What can hang from each mark:
Q: B F P Z
F: P Q W Z
B: F P Q W
W: Q
Y: P
P: B
A: W

Every row comes from one small tree of marks. The marks that hang from a mark follow it in brackets, in alphabetical order. Every link used is in the known rows. Which tree was each row made from?
Known rows:
P{B}: [ -7  -6  -4 -34  18   3  12   8 -14  -3 -14  16  11   4  17  36   9 -13
  15  -5  13 -10   7  30 -22   6 -15  -6  11  -5  11 -19 -22   4  23 -12
  12  11  -4  -9  28 -17 -21 -10  -3  10 -10  -2  -2   1   7  28]
P{B{Q{F}}}: [-13   1  -8  -7  10  -7  12  15  -6  11 -12  24  12   2  -1  22  -3 -21
  16  -3  -4  -9  24  26 -26   4  -1  -7   8  -9  11 -38 -24  14  11 -21
  -1   8 -12 -14  41 -32 -34   3 -19   6 -21  -4  10  -1   8  20]
Q{F Z}: [  5  27   1  35  15  -6  -4   6  13  -6  -2 -15  17   8 -40  27   3 -20
   9  -7 -19  22  37  23 -46   6   6 -16  -2   2  29  -3  13   6  23 -27
 -26 -28  -4  14  -1  10   4  33   3 -11  -2   7  26   2   4   5]
F{P Q Z}: [-21  25  32  23  30 -31 -56  -1  -6  18 -44   4 -15   5 -29 -21  24 -23
   2  27 -15 -44  25  87  -9  18 -26 -27  -6  -6  15  -3  33 -21   3 -32
  41   6  15  -2  40  19  13 -14  47 -33  -4  24 -17  11  -1  11]
Q{B}: [-15   4   8 -16   7 -11  -4  20   1   0 -12 -16  -6  13  -3  15  40 -25
   3   7  -3 -21   2  -6 -35 -18   2 -14  12  -8   8  27 -11  11  -5 -10
  -4  -1 -10   4   6  27 -10   4  16  -1  11  -7   2   4   2  -3]
B{P Q{Z}}: [-17  23  17  12  31 -20 -27  33 -11  14   1 -15  -9  29 -43  10  26 -14
 -10  14  -8 -19  25 -17 -13  -6  11 -40   9  12  14 -23 -20  15  -2 -34
  -1  20  -7  -1 -14  -1 -17  16  -1 -15  10  15   7   0   6  16]
B{F{Z} P W}: [  5  31 -27 -16  57   8  13  11 -16  -4 -13  24 -24  17  -4 -19  38 -20
 -20  24 -26  -8  44  56 -12  17  -5 -33  17  41  27 -32  13 -15 -24 -10
  -2   4  12  -7  -1 -46 -42  38 -19 -19  18  24 -37  27  -2  31]
P{B{F{Q{Z}} W}}: [  9  18 -24 -36  16  -1  39   8  -3   2 -13  35   3  -1  12  17  36 -36
   5   7  -4 -12  30  83 -33 -10 -10 -31  21  11  35 -34 -18   6  16 -16
   1  -8 -13  -6  33 -37 -33   8 -13  -2   1   3 -15  18  -3  26]
Y{P{B{F}}}: [  3   7   2 -32  35  -1   6  12 -26  26 -13  -3   9  -1  28  32  36 -15
   5   5  26  -6  38  31 -26   9 -15  -8   6   9  13 -12  -9 -18   8 -14
  19   9 -10 -13  13 -41 -26  40  -6   9  -4  23   3   3   5  14]
P{B{Q{F} W}}: [ -5   7 -22 -14  15  -9  29  21  -3  12 -11  28   2   6  14  19  -7 -26
  11   8 -19  -9  40  42 -27  -3   3 -10   8   4  11 -50 -20  21  -4 -22
 -12  14  -7 -10  43 -56 -52   5 -32  -5 -24  -1  -4   0  12  31]
P{B{F{W} Q}}: [ -5   3 -11 -17  18  -7  33   6  -8  17 -17  38  14  -3  -4   8  25 -27
   4 -10  -2 -11  14  50 -21  11 -16 -20  19 -10  23 -33 -23  10   4  -4
  11   4 -30 -12  58 -39 -39  20 -25  10 -16   8  -1   7  -6  10]
A{W{Q{B{P}}}}: [ -7  12  10  -5  19  -9  17  26   5  -7   2  -7 -12  41   8 -13  40 -41
  -6  19   2 -19  20  21 -31  -2  24  -3  11  10  17 -16  -2  26  -2 -22
  -6   5  15   2  13   2  -7 -17 -46 -24   6 -15 -36   1  23  -5]
Y{P}: [-14   8  20  -2  30 -11 -19  18 -25  22  -6 -14  -2   9  23  19  28  -4
  -3  16  19  -9  37   3 -19   7  -2  -4  -1  11  -2   2   2  -8   5 -16
  24  29  -1  -2  -5 -12 -10  33  11  -5  -6  20  -1  -5  10   3]
F{P{B{Q{Z}}} W}: [  3   5  14   0  40 -27  -4   3  -5  33 -36  12  16  21  -9  29   8 -30
  15  -9 -26  -2  11  62 -20  31 -52 -18  11  -3  22   1  -9   2 -21 -14
  40  15 -18   4  62 -33 -29  27  17 -21 -32  38  18 -19  -1  17]
B{Q W}: [-20  17  -6  17   8 -30  19  36  -3  14   5  19 -22  11   6 -24   7 -24
 -15  21 -32 -29  34  18  -9 -21  24 -19   9   7  -4 -39  -7  31 -22 -17
  -8  41 -10   7  16 -32 -42   7 -33 -29 -12   1 -21  -1  14  11]
W{Q{F{P} Z}}: [ -3  24  17  37  13 -13 -12  -1   7  16  -5 -29  10  33 -29   8  38 -42
   9   9  -9  24  48  36 -43  10  22  -6 -13   8  15  -3  17   9  28 -24
  -6 -22   0   5  -1  16   9  15 -27 -33  -1   2  24   9  24 -14]
P{B{W}}: [ -1  -1 -22 -42  22   1  29  14 -12  -5 -11  22   2   9  32  31   6 -21
  10   7  -4 -12  19  45 -23  -3 -14  -9  14  11  11 -29 -20   9   8 -13
   3  18   2  -5  26 -38 -41  -8 -15  -1 -12  -1 -12   0  10  38]
Q{B{P} Z}: [  2  19  11 -22  29 -10 -21  29   1  -5 -13 -53  -4  30 -39  47  59 -28
   3   9  -8 -13   8 -17 -44 -18 -11 -43  12  10  29  35 -13   3   4 -26
 -18 -24  -4  11 -23  33  -2  12  26  -8  37   9  18   6   3  14]
Q{B P Z}: [  3  21   5  -1  14   0 -45  24   3  -1  -9 -57   1  40 -49  40  60 -24
  22  11 -23 -13  21 -12 -62 -27  -6 -17   6  11  28  47   0   5 -27 -28
 -11 -29  -4   8 -11  20   4   7  19  -6  42  22  13  -4 -15   6]
A{W{Q}}: [ -9  10  12  10  15 -11  22  21   7 -10   8   7  -8  31  14 -24  22 -35
  -9  13   4 -17  21  34 -23   3  28   5  10   3  13 -30   6  27  12 -18
  -5  14  16   5  17   1  -3 -22 -57 -27  -4 -17 -35   0  24  -8]
F{Q{P} W}: [-38  18  22  25  -5   6 -50 -17 -25  14 -25  55   5  38 -13 -12  52  -8
  14  31 -15 -12  19  70 -34  17  -6 -17  14  11  25   4  -4  12 -12 -18
  61  31   2  -1  54   4  -3 -11  53 -17 -29  11 -42 -10 -34 -24]
F{Q{P}}: [-32  23  20  19 -10   3 -56   1 -18   8  -8  31  -4  26 -12 -14  45 -11
  15  32  -2 -27  28  45 -30 -12  19 -14   9  11  15  -7  -6  12  -5 -28
  40  22   5  -7  19  13   8 -20  40 -13  -3  -1 -34   2 -22  -9]
A{W}: [ -2  10   4   6  23 -12  22  26  11 -17   5  18  -7  15  15 -14  -3 -19
  -9   0  -4 -25   7  32 -17   1   9   3  20  -1  16 -25   2  23  -6 -18
  -4  20  14   9  21 -10  -8  -8 -33 -18  -5  -9 -35  -7  14   8]
W{Q{F P{B} Z}}: [ -8  19   4  21   6  14 -29  -3  -6   9  -2 -20  17  48 -33  24  47 -34
  25  19  -7  27  57  31 -61   8  23   5 -13  18  21 -11   6  10  21 -31
  -3 -25   6  -9   7  -6   1  -2 -35 -16   6   3   9   3   7  -6]
Y{P{B}}: [ -7   0  10 -34  32  -5  -8  16 -31  23 -14  -8   7   6  32  41  27  -9
   8  12  26 -10  35  17 -24  10 -18  -3  -2  10   6  -9 -11 -12  11 -17
  23  20  -2 -10  14 -33 -22  24   4   8  -9  19   2  -6  12  20]
W{Q{P{B{F}} Z}}: [ -6  14   9   2  11  11 -18   3 -12   9  -1 -23  12  44 -29  15  67 -38
  14  17   4   7  39  31 -50  -3  17  -4  -4  14  19  -8   2   9  24 -18
   5 -19  -1  -7   0   4   0  -7 -44 -13  23   5   2  10   6  -7]
Q{B{P W} F Z}: [ 16  38 -17  -6  29  -3   1  22  13  -4 -12 -32  -4  32 -35  47  39 -38
  11  19 -44  17  47  13 -64 -12   2 -38   4  28  42  11  -4   7 -20 -37
 -44 -39   5  11 -13  -5 -23  40  15 -20  16   9  19   7   5  17]
P{B{F Q}}: [  0   5 -13 -20  16  -9  30  16  -5  15  -9  27  10  -7  -2   8  20 -29
   4  -9   3 -17  18  38 -21  -3  -2 -17  19 -11  19 -38 -23  11   9  -8
   4   4 -27 -15  36 -35 -36  15 -34  13  -4   3   3  13  -1  18]
F{Z}: [-26   4  13  12  32  -8 -21   6 -13 -10 -24  -4  -9   1 -20 -11   8  -2
  -7   7  -4 -30   9  29  -7  23 -15  -9  -3  -9   0  -6  33 -13  17 -12
   4   9  15   3  18  19  -1 -13  -1 -10   6   7 -17  12   7  13]

Which tree is each row?
[ -9  29  -8  26  14 -19  -7  40   0  13   7  -9 -18  32 -28  -9  22 -25
  -5  24 -46 -26  49  16 -29 -27  21 -17   6  17   9 -26  -1  27 -36 -32
 -16  25  -4  10   2 -34 -35  13 -32 -30  10  20 -12  -8   2  16]	B{Q{P Z} W}
[-13  29   7   0   0   1 -38   7 -12   2 -14  15   0  27 -23  17  48 -23
  18  30 -11 -24  34  65 -46 -16   1 -29   8  16  33 -15  -8   8  11 -38
  24   3   7  -1  20   2  -2 -23  30 -14   8   9 -24   2 -17  11]	F{Q{P{B{W}} Z}}
[ -2   7  -5  -6  14 -11  13  17   0   7 -12   6  16   3 -17  34   1 -25
  18  -4  -6  -7  27  28 -34   1  -4 -15   5 -10  21 -34 -20  13  19 -25
 -15  -6 -15  -6  34 -22 -26   4 -19   5 -11   0  19  -1   9  23]	P{B{Q{F Z}}}
[  0  16   1   3  11   0  15  23   9  -4   6  -4  -8  41   0 -23  48 -44
   0  18  -9 -17  29  34 -42  -7  27   7  13  11  23 -12   7  25 -19 -18
  -6  -6  10  -1  21  -8  -8  -7 -59 -20  15  -8 -35   4  10 -16]	A{W{Q{B{F} P}}}
[-27   8  15   5  -4   7 -34   7 -12  13  -4 -26  -4  53 -12  -3  77 -34
  14  31  -2  -5  34   1 -47 -10  29   4  -5  13   3  19   0  16  -5 -15
  11  -5   1  -8   1  19  -1 -16 -21 -15  19  -7 -10   5   7 -24]	W{Q{B P}}
[-13   9  13   2   9   9 -28   5 -15   6  -2 -30  10  50 -24  23  61 -33
  17  19   3   6  37  24 -50  -2  15  -1  -8  14  15  -5   1   8  26 -23
   9 -12   3  -4  -2   8   3 -16 -32 -14  19   3   2   3   9  -3]	W{Q{P{B} Z}}
[-26  17   9  37  -1  15 -34  -8 -13  13   3   0   7  49 -14 -10  42 -24
  18  25  -9  23  56  21 -47   8  43  17 -11  20   7 -10  10  15  -1 -23
   8  -3  11 -13   6  -2   0   3 -29 -18  -5  -4  -7   4   5 -24]	W{Q{F P}}
[-15  13   5  18  29  -1  13 -17 -12   7 -22  26   5   8 -24 -32  52 -24
 -14   1  -6  -1  20  67 -20  37 -12 -16   6  -4  23  -6  28  -8  11   8
  14 -12  -8   0  41   1 -12  23 -27 -11   3  13 -21  26  -9 -19]	B{F{W{Q} Z}}
[ -7  19   5  29  20   2  -5  12   6  -9   2   6  -4  40  -8 -25  19 -31
   3  19 -16  -6  44  46 -37  17  26  17  -1  10  20 -31  25  22 -11 -29
  -8  -1  29  -2  28 -17  -4 -15 -58 -28  -3  -7 -39  -2  16  -8]	A{W{Q{F{Z} P}}}
[-16  12  24   1   0 -16  -5  15   1   6  -7 -46  -2  37 -26  14  76 -46
   1  18   5  -4  22   3 -47 -13  21 -21  -5  -3  11  16   3  16  35 -14
 -12 -22  -7   9  -9  47  10 -13 -28 -20  26 -11  10  14  20 -19]	W{Q{B Z}}
[  3  28   1   4  28   0 -19   3   7   3 -26 -20  12  34 -51  52  45 -30
  16   6 -35  30  29  12 -64  16 -19 -35   5  16  48  31  -5   2 -12 -29
 -20 -41  -3  11  12  10 -13  46  35 -11   2  15  25  -4  -9   0]	Q{B{P} F{W} Z}
[ -3   5  -1 -39  35  -6   7  21 -29  21 -14  -4   0  10  43  39  24 -14
   4  21  15 -10  42  28 -26   5 -18  -5   0  20   3 -17 -10 -12   2 -19
  17  27   3  -8  11 -49 -35  25  -4  -3 -13  21  -7  -7  15  28]	Y{P{B{W}}}
[ 10  17 -13 -16  27  12 -27  19  -9  -4  -6 -21   8  38 -21  45  29 -17
  25   8 -20  -3  35  33 -51 -13 -14 -10   4  25  28  -2  -5   2  -9 -31
  -2  -8   8   1   2 -31 -17  -1  -7  -9  22  25   0  -9 -11  33]	Q{P{B{W}} Z}
[-10  12   9  14  14  -2   1  19   1  -7  10   4  -7  43   8 -21  30 -31
   0  18  -3 -15  29  33 -30   0  28  12   8  12  13 -25   9  28  -8 -21
   2  11  21   0  18 -13  -3 -22 -57 -25   2 -10 -41  -6  14  -9]	A{W{Q{P}}}
[ 10  18  -1  15  34 -10  19  -7   2  23 -16  28  11   6  -5 -13  30 -27
  -4 -17 -16   9  16  63 -17  23 -22 -17  24   5  26   8   7  -5 -21   5
  31   0 -23   2  37 -21 -17  58   3 -16  -9  29   4   8 -14  -7]	B{F{P W}}
[ -3  15  -3  11  13   8  10  14   4  -4   5  13   3  41   6  -9  17 -35
  11  16 -11  -1  42  46 -45   9  27  18   4  14  23 -34   5  26 -10 -27
  -5  -3  23  -7  31 -29 -11 -13 -59 -20  -9 -10 -33  -6  15  -6]	A{W{Q{F P{B}}}}
[ -1  15  15  12  19 -16  22  24  12 -12   8  -9  -4  32  -4 -12  30 -38
 -10  10   0 -14  20  35 -31  -2  22  -3   7   0  21 -26  10  26  22 -22
 -12   1  14  13  10  10   3 -19 -59 -30   7 -13 -28   0  27  -6]	A{W{Q{Z}}}
[-20  31  23  23  -6  -4 -53   5 -10   5  -8   6   0  27 -38   1  52 -14
  14  27  -7 -22  30  45 -41 -17  11 -27   6   9  27  -1  -2  11  11 -36
  27   5   4   4   6  25  17 -17  37 -16  12   7 -19   1 -21  -6]	F{Q{P Z}}
[  4  -1 -17 -31  24   7  32  -5 -11   5 -19  40  19   0   9  23  25 -21
   9 -12   5   2   8  60 -26  18 -29 -15  19  -3  28 -17 -19   0  14   1
  17  -3 -18 -10  48 -32 -32  21 -11  12 -12   7  -3   9  -8  15]	P{B{F{W}}}
[ -5  -2  10 -10  62 -17 -22 -12 -14  18 -61   8  10  14 -11  21   1 -18
  12  -5 -27 -12  10  86 -12  59 -78 -10  -1  -5  20   8  25 -24 -16 -10
  41   4   9   0  77 -26 -22  11  23 -19 -27  42  -2  -9   0  30]	F{P{B} W Z}
[ 15  38 -24  15  14  12 -25  20  15   0  -7 -36   1  43 -45  39  41 -34
  29  20 -58  16  61  16 -83 -23   6 -11  -2  30  38  26  12   9 -47 -40
 -39 -44   6   6  -1 -18 -18  36   9 -18  25  22  14  -6 -14   6]	Q{B{W} F P Z}
[ 12  27  -6   0  19   6 -24  12   5   6 -15 -32   7  36 -56  26  80 -33
  16   4 -31  -1  23  16 -67 -16 -18 -24  13  12  44  49   4   1 -34 -15
  -5 -41 -18   6   8   8  -5  37  12  -3  42  32  11   3 -30 -10]	Q{B{F{W}} P Z}
[  1  23   4  35  26 -31  21  11   4  41 -13  30   4   1 -24 -33  29 -36
 -11 -11 -26 -10  27  52 -10  14  -7 -24  20  -9  20 -13  -2  11 -35  -1
  25  10 -39   0  47 -31 -31  62 -19 -17 -14  32   9   6  -9 -17]	B{F{P W} Q}
[  4  18   6  21  28  -9  16 -11  -1  27 -16  21  11  17  -5 -21  48 -37
  -5  -7  -9  14  24  68 -22  26  -9 -15  16   5  24   4   9  -2 -13   7
  30  -5 -23  -1  33 -14 -15  51 -13 -21  -7  25   1  13  -8 -19]	B{F{P W{Q}}}
[-21   7  30  24  50 -21 -32 -17 -16  27 -49  -3   1  32 -23 -13  28 -29
  -2  12 -24  -4  20  77 -13  61 -44  -8 -14   1   9  13  44 -17  -6  -8
  40   7  11   5  57   4  -5   5   2 -41 -20  34  -8   0  10  -2]	F{P W{Q} Z}
[-23  12   2  38  26   3 -15 -17  -7  -2 -28  29  12   9 -24  -1  -5  -3
   6   2 -29  16  30  52 -29  50 -19  -1  -5   0  18  -9  31  -4   1 -12
   2  -4  11   2  50  -7 -12  24  10 -13 -31  10  -8   0  -4  -4]	Q{F{W Z}}
[  0   2 -12 -38  19  -3  28  13 -12   0 -11   7   4  22  22  33  28 -33
   9  11  -1  -5  28  51 -34  -5  -4 -12   3  12  14 -30 -15  11  27 -17
  -2   6   1  -2  20 -28 -33 -16 -33 -11  -4  -4  -8   7  18  30]	P{B{W{Q{Z}}}}
[  9  22 -15 -15  31 -20  23  22  11  10 -24 -12 -17   4  -6  -7  48 -43
  -6  11 -34 -23  27  43 -31 -11 -14 -23  12   9  23  17  15  -7 -36  -9
 -12 -21  -8   4  19 -12 -29  32  -3 -16  22  17  -7  17   3  11]	Q{B{F{P Z} W}}
[-15  16  -5  15  15  -4 -13   5  10  -3 -27 -14   0   5 -32  10  19 -22
  12  10 -25  -4  31  16 -45  12  -4  -8  -8  -6  18  17  23  -3 -11 -21
 -28 -34   6  -1  29  16 -12  18  15  -2   1  -2   9  11   3  -1]	Q{B F{Z}}
[  3  29  -3  26  14  14 -42   0   9   6 -20 -25  18  45 -60  43  49 -26
  33   8 -49  27  43  17 -82   4 -15 -10  -2  18  44  44  10   7 -41 -31
 -17 -46  -2   8  25  -2  -8  41  28 -10   9  26  20 -15 -27 -12]	Q{B F{W} P Z}
[ -3  16  -4 -24  33   0  -5  14  -5   1 -22 -14 -12  14 -23   6  61 -26
  -3  13  -7 -20  12   7 -29   0  -9 -33  16  10  27  19  -1 -10 -18 -11
  -7 -21  -7  -9   1   9 -19  26  12   3  30   9  -7  24  -5   7]	Q{B{F{Z} P}}
[-35  19  21   8  -8   3 -50 -12 -19  16 -31  40   0  41 -20  -4  71 -21
  18  36 -20 -17  15  56 -48   5 -13 -23  15   7  29  26 -10  16 -25 -19
  49  16  -5  -1  56  15  -6 -11  63 -13 -19   8 -37  -7 -34 -27]	F{Q{B P} W}
[ 16  10  -1 -17  37 -20   6  14   0  21 -20 -16   4  24  15  30  13 -39
  12   3 -15  -5  29  58 -25   1 -21 -13   5  12  14  -7  -5   0  -4 -24
  15   4  -1   0  21 -31 -22  13  -8 -28  -6  23  14  -2  19  32]	F{P{B{W{Q{Z}}}}}
[ 14  26   2 -20  33  -6   2  14   4   2 -18 -27   1  25 -45  34  75 -35
  -2   1 -16   1  12  12 -49  -4 -23 -50  19  12  46  33 -11  -2  -5 -12
 -11 -37 -18  10  -3  18 -10  43  17  -3  34  21  16  14 -12   1]	Q{B{F{W} P} Z}
